Every row comes from one small tree of marks. The marks that hang from a mark follow it in brackets, in the order of their numbers. Every link used is in the known rows. Which tree was each row made from?
Known rows:
k8[k796[k927]]: -0.729	-2.019	0.351	-0.739	-3.168	-2.144	-0.607	-0.262	-0.849	0.233	-0.611	-1.458	2.404	0.479	0.690	-0.668	-0.176	0.260	-0.250	-0.582
k531[k8]: -1.299	-1.905	0.764	1.710	-3.775	-1.565	-1.932	0.163	-0.461	-1.152	0.093	1.417	1.630	2.321	-0.750	-0.401	-0.022	-0.587	0.082	-0.010
k927[k796[k605]]: -1.737	-2.103	-0.755	-0.264	-3.890	-0.450	0.733	0.427	-0.925	-2.469	-1.101	-0.016	2.574	0.685	0.585	-0.973	0.391	-0.875	-0.040	-0.391
k531[k8 k468[k24]]: -2.977	-0.415	1.321	1.154	-5.363	-1.158	-2.190	0.916	-0.719	-0.665	1.300	2.208	1.907	3.168	-1.249	0.117	0.602	-2.561	0.995	0.266
k24[k468[k531[k8]]]: -1.567	0.001	0.012	2.220	-3.515	-0.504	-3.224	-0.204	-0.894	-0.714	1.166	4.804	2.162	2.309	-0.450	0.647	0.301	-2.319	0.001	-0.182
k468[k24 k531[k8]]: -2.187	-0.190	1.239	1.423	-2.509	-0.524	-2.228	-0.588	-0.057	-0.185	2.003	2.591	1.418	1.514	-0.759	0.953	-0.121	-2.948	1.757	0.338
k796[k8 k927]: -0.792	-1.350	0.231	-1.261	-3.531	-0.374	0.299	0.661	-0.327	-1.564	-2.088	-2.489	1.514	-0.287	0.612	-0.611	0.142	-0.059	0.686	0.163
k531[k8[k796[k927]] k468[k24]]: -3.341	-1.013	0.904	-0.265	-6.403	-2.622	-1.821	-0.257	-1.355	0.479	0.881	-0.171	3.498	3.161	-0.074	-0.105	1.075	-1.704	0.754	0.322
k468[k24 k531]: -1.888	0.078	1.056	0.151	-1.059	0.202	-1.111	0.179	0.331	0.294	1.417	2.178	0.592	-0.200	-0.514	0.602	-0.917	-2.361	1.470	-0.332
k531[k8[k796[k605]] k468]: -3.203	-1.619	0.235	-0.002	-7.360	-1.671	-1.554	0.259	-0.487	-0.971	-0.413	1.322	3.112	2.103	-0.478	-0.370	0.827	-0.584	-1.360	1.480
k605[k796]: -1.050	-1.688	1.193	1.166	-4.016	0.008	-0.493	-0.039	-1.015	-1.161	0.318	0.296	1.582	0.058	-0.406	0.030	-1.279	0.310	-0.006	-0.434
k468[k24 k531[k8[k796[k605 k927]]]]: -3.088	-0.842	-0.198	-1.201	-4.722	-0.747	-1.251	-1.367	-0.749	0.189	0.027	0.142	3.252	1.075	1.037	0.438	0.557	-2.541	0.984	2.122
k308[k77[k24]]: -0.993	-2.757	0.391	-0.010	-3.042	-0.407	-0.899	1.085	-1.521	-1.601	0.943	2.712	2.777	-0.642	-1.770	-0.120	-1.896	-0.551	0.609	0.202
k24[k468[k531[k8[k796]]]]: -2.052	-0.856	0.458	2.030	-4.291	-1.541	-3.422	-0.639	-0.908	-0.179	1.275	3.740	3.037	2.258	0.072	0.702	0.016	-1.700	-0.256	-0.517
k8[k796]: -1.138	-2.366	1.130	0.549	-3.151	-1.666	-0.863	0.295	-0.405	0.079	-0.182	0.174	1.707	0.446	-0.057	-0.414	-1.087	0.367	-0.586	-0.772
k531[k8[k796[k605 k927]] k468[k24]]: -3.651	-1.131	0.109	-1.491	-7.554	-1.750	-1.019	0.003	-1.497	0.002	-0.401	-0.562	3.881	2.693	0.333	-0.409	1.163	-2.358	0.104	2.164
k308[k77]: 0.922	-2.058	0.594	0.045	-2.315	-0.895	-0.673	0.994	-0.829	-1.822	1.208	1.713	1.812	-0.136	-0.888	-0.229	-1.582	0.337	-0.472	-0.574
k531[k468[k24]]: -2.523	-0.051	1.057	0.221	-4.229	-0.746	-0.796	1.347	-0.436	-0.180	1.215	2.104	0.954	1.392	-1.216	-0.314	-0.339	-2.129	0.568	-0.192
k77[k796]: -0.617	-2.396	0.374	0.769	-2.398	-0.936	-0.504	1.180	-0.712	-1.885	1.125	0.730	1.337	-1.034	-0.939	-1.158	-0.486	0.255	-0.117	-1.361
k24[k468[k531[k8[k796[k927]]]]]: -1.754	-0.490	-0.452	1.024	-4.395	-1.884	-2.839	-1.199	-1.746	0.240	0.762	1.993	3.854	2.217	0.617	0.524	0.928	-1.807	0.130	-0.153
k308[k77[k796[k605 k927]]]: 0.652	-2.982	-1.345	-2.376	-3.388	-0.624	0.877	1.041	-2.187	-2.935	0.449	-0.552	3.343	-2.400	-0.123	-1.274	-0.623	-0.080	-0.415	0.463
k24[k468[k531]]: -1.309	0.229	-0.257	1.131	-2.185	-0.181	-1.881	0.469	-0.755	-0.205	0.865	4.070	1.320	0.713	-0.158	0.334	-0.435	-2.118	-0.081	-0.869
k468[k531]: -0.940	-0.338	0.471	0.358	-0.860	-0.393	-1.181	-0.036	0.380	0.020	1.125	2.444	0.618	-0.478	-0.386	0.305	-0.447	-1.018	0.585	-0.693

Which tree is each row?
-3.921	-1.434	-1.438	0.796	-5.321	0.874	-2.465	0.272	-2.480	-2.439	1.434	5.109	3.902	-0.001	-1.233	-0.069	0.505	-3.426	0.499	1.824 | k77[k24[k468[k531[k8]]] k796[k605]]
-2.456	-0.538	-1.307	-0.274	-5.436	-1.120	-2.122	-1.077	-1.669	-0.218	-0.762	1.594	4.004	2.078	1.104	0.254	0.933	-2.329	-0.736	1.544 | k24[k468[k531[k8[k796[k605 k927]]]]]
-2.109	-1.938	-0.455	-0.621	-5.004	0.558	1.162	0.867	-0.346	-3.459	-2.348	-1.588	2.354	-0.200	1.036	-0.777	0.263	-0.680	0.485	0.084 | k927[k796[k8 k605]]
-3.533	-1.409	-0.538	2.070	-4.292	0.043	-3.251	0.295	-2.186	-1.735	2.721	4.869	3.617	0.407	-1.694	0.254	0.371	-2.839	1.128	0.100 | k77[k24[k468[k531[k8]]] k796]
-3.564	-0.975	1.702	1.241	-6.333	-2.154	-2.315	0.302	-0.574	0.050	1.533	1.486	2.677	2.878	-0.771	0.072	0.441	-1.649	0.363	0.047 | k531[k8[k796] k468[k24]]
-0.817	-1.496	0.937	-0.891	-4.989	0.471	0.426	-0.180	-1.381	-1.792	-1.548	-2.833	2.442	-0.879	0.560	0.107	-0.389	0.182	0.925	0.513 | k605[k796[k8 k927]]
-1.291	-2.544	-1.310	-1.855	-3.500	-0.324	0.770	0.767	-1.522	-2.153	-0.801	-1.016	2.429	-1.247	0.320	-1.537	0.345	-0.271	-0.234	0.910 | k77[k796[k605 k927]]
-2.112	-3.340	-1.141	-1.150	-6.563	1.794	-0.478	2.035	-3.065	-4.281	-0.192	2.219	4.013	-2.208	-0.948	-0.726	-1.611	-1.691	0.158	1.499 | k308[k77[k24[k468] k796[k8 k605]]]
-1.553	-1.534	-0.539	-2.431	-4.613	0.566	0.817	0.519	-0.435	-1.857	-3.160	-2.541	1.761	-0.548	0.897	-0.742	-0.017	-0.713	-0.001	1.849 | k796[k8 k605 k927]
-4.015	-1.202	0.674	0.060	-7.579	-1.124	-1.600	0.302	-0.859	-0.589	0.247	1.251	2.991	2.780	-0.314	-0.015	0.504	-2.548	-0.092	1.717 | k531[k8[k796[k605]] k468[k24]]
-1.281	-2.758	-0.642	-1.218	-5.388	0.557	-0.606	1.742	-3.560	-3.627	0.516	0.671	4.713	-1.959	-0.803	-0.672	-0.789	-1.547	0.915	0.167 | k308[k77[k24[k468] k796[k8 k927]]]
-2.150	-1.043	-0.527	-1.208	-4.210	-1.292	-1.177	-1.517	-0.626	-0.041	-0.754	0.524	3.455	0.659	0.855	0.222	0.983	-0.880	0.018	1.655 | k468[k531[k8[k796[k605 k927]]]]
-3.884	-2.590	-1.057	-0.858	-6.555	2.036	-0.447	1.857	-2.227	-3.583	-1.494	1.512	3.114	-1.285	-0.618	-0.897	-0.613	-2.310	0.033	1.732 | k77[k24[k468] k796[k8 k605]]
-1.513	-1.025	0.430	0.103	-3.141	-2.247	-1.856	-1.458	-0.677	0.454	0.682	1.010	3.281	0.952	0.465	0.408	0.934	-0.477	0.669	0.059 | k468[k531[k8[k796[k927]]]]
-2.835	-0.874	-0.486	0.844	-5.564	-0.565	-2.493	-0.720	-0.947	-0.671	-0.168	3.920	3.339	1.887	0.459	0.434	0.163	-1.990	-1.051	1.128 | k24[k468[k531[k8[k796[k605]]]]]
-2.445	-1.499	1.052	1.493	-6.047	-2.807	-2.204	0.410	-0.638	-0.600	0.984	1.686	2.913	2.482	-1.091	-0.222	0.850	-0.222	-0.501	-0.184 | k531[k8[k796] k468]
-2.357	-2.826	-0.525	-0.900	-3.267	-0.655	-0.197	0.497	-2.448	-1.483	0.502	0.044	3.104	-1.239	-1.074	-1.219	0.163	-0.992	1.157	-0.048 | k77[k24 k796[k927]]
-2.954	-0.809	-0.956	-1.023	-4.083	1.258	-1.185	0.788	-2.382	-1.879	0.639	1.884	3.526	-2.191	-0.554	-0.189	0.385	-2.653	1.896	0.213 | k77[k24[k468[k531]] k796[k8 k927]]
-0.701	-2.051	-0.021	-1.473	-3.403	-0.542	0.331	0.915	-1.099	-2.656	-0.698	-2.524	2.052	-2.167	0.418	-1.321	0.344	0.401	0.957	-0.241 | k77[k796[k8 k927]]
-3.463	-0.961	-0.159	0.230	-3.994	1.442	-1.688	1.075	-1.579	-2.358	1.127	3.202	2.619	-2.286	-1.158	0.203	-0.327	-2.445	1.484	-0.084 | k77[k24[k468[k531]] k796[k8]]
-3.411	-1.084	-0.489	0.755	-5.051	-1.310	-3.181	-1.049	-2.496	0.446	0.748	3.231	4.838	1.963	-0.134	0.838	0.612	-2.699	1.041	0.721 | k77[k24[k468[k531[k8[k796[k927]]]]]]
0.133	-2.757	-0.794	-3.065	-4.321	0.305	1.291	1.332	-1.674	-3.952	-0.691	-1.910	3.320	-3.171	0.539	-1.228	-0.528	0.002	0.210	1.275 | k308[k77[k796[k8 k605 k927]]]
-2.284	-1.830	0.113	1.422	-4.954	-0.954	-3.544	-0.364	-2.306	-0.939	2.594	5.613	4.874	1.078	-1.384	1.302	-0.958	-1.957	0.510	0.365 | k308[k77[k24[k468[k531[k8[k796]]]]]]
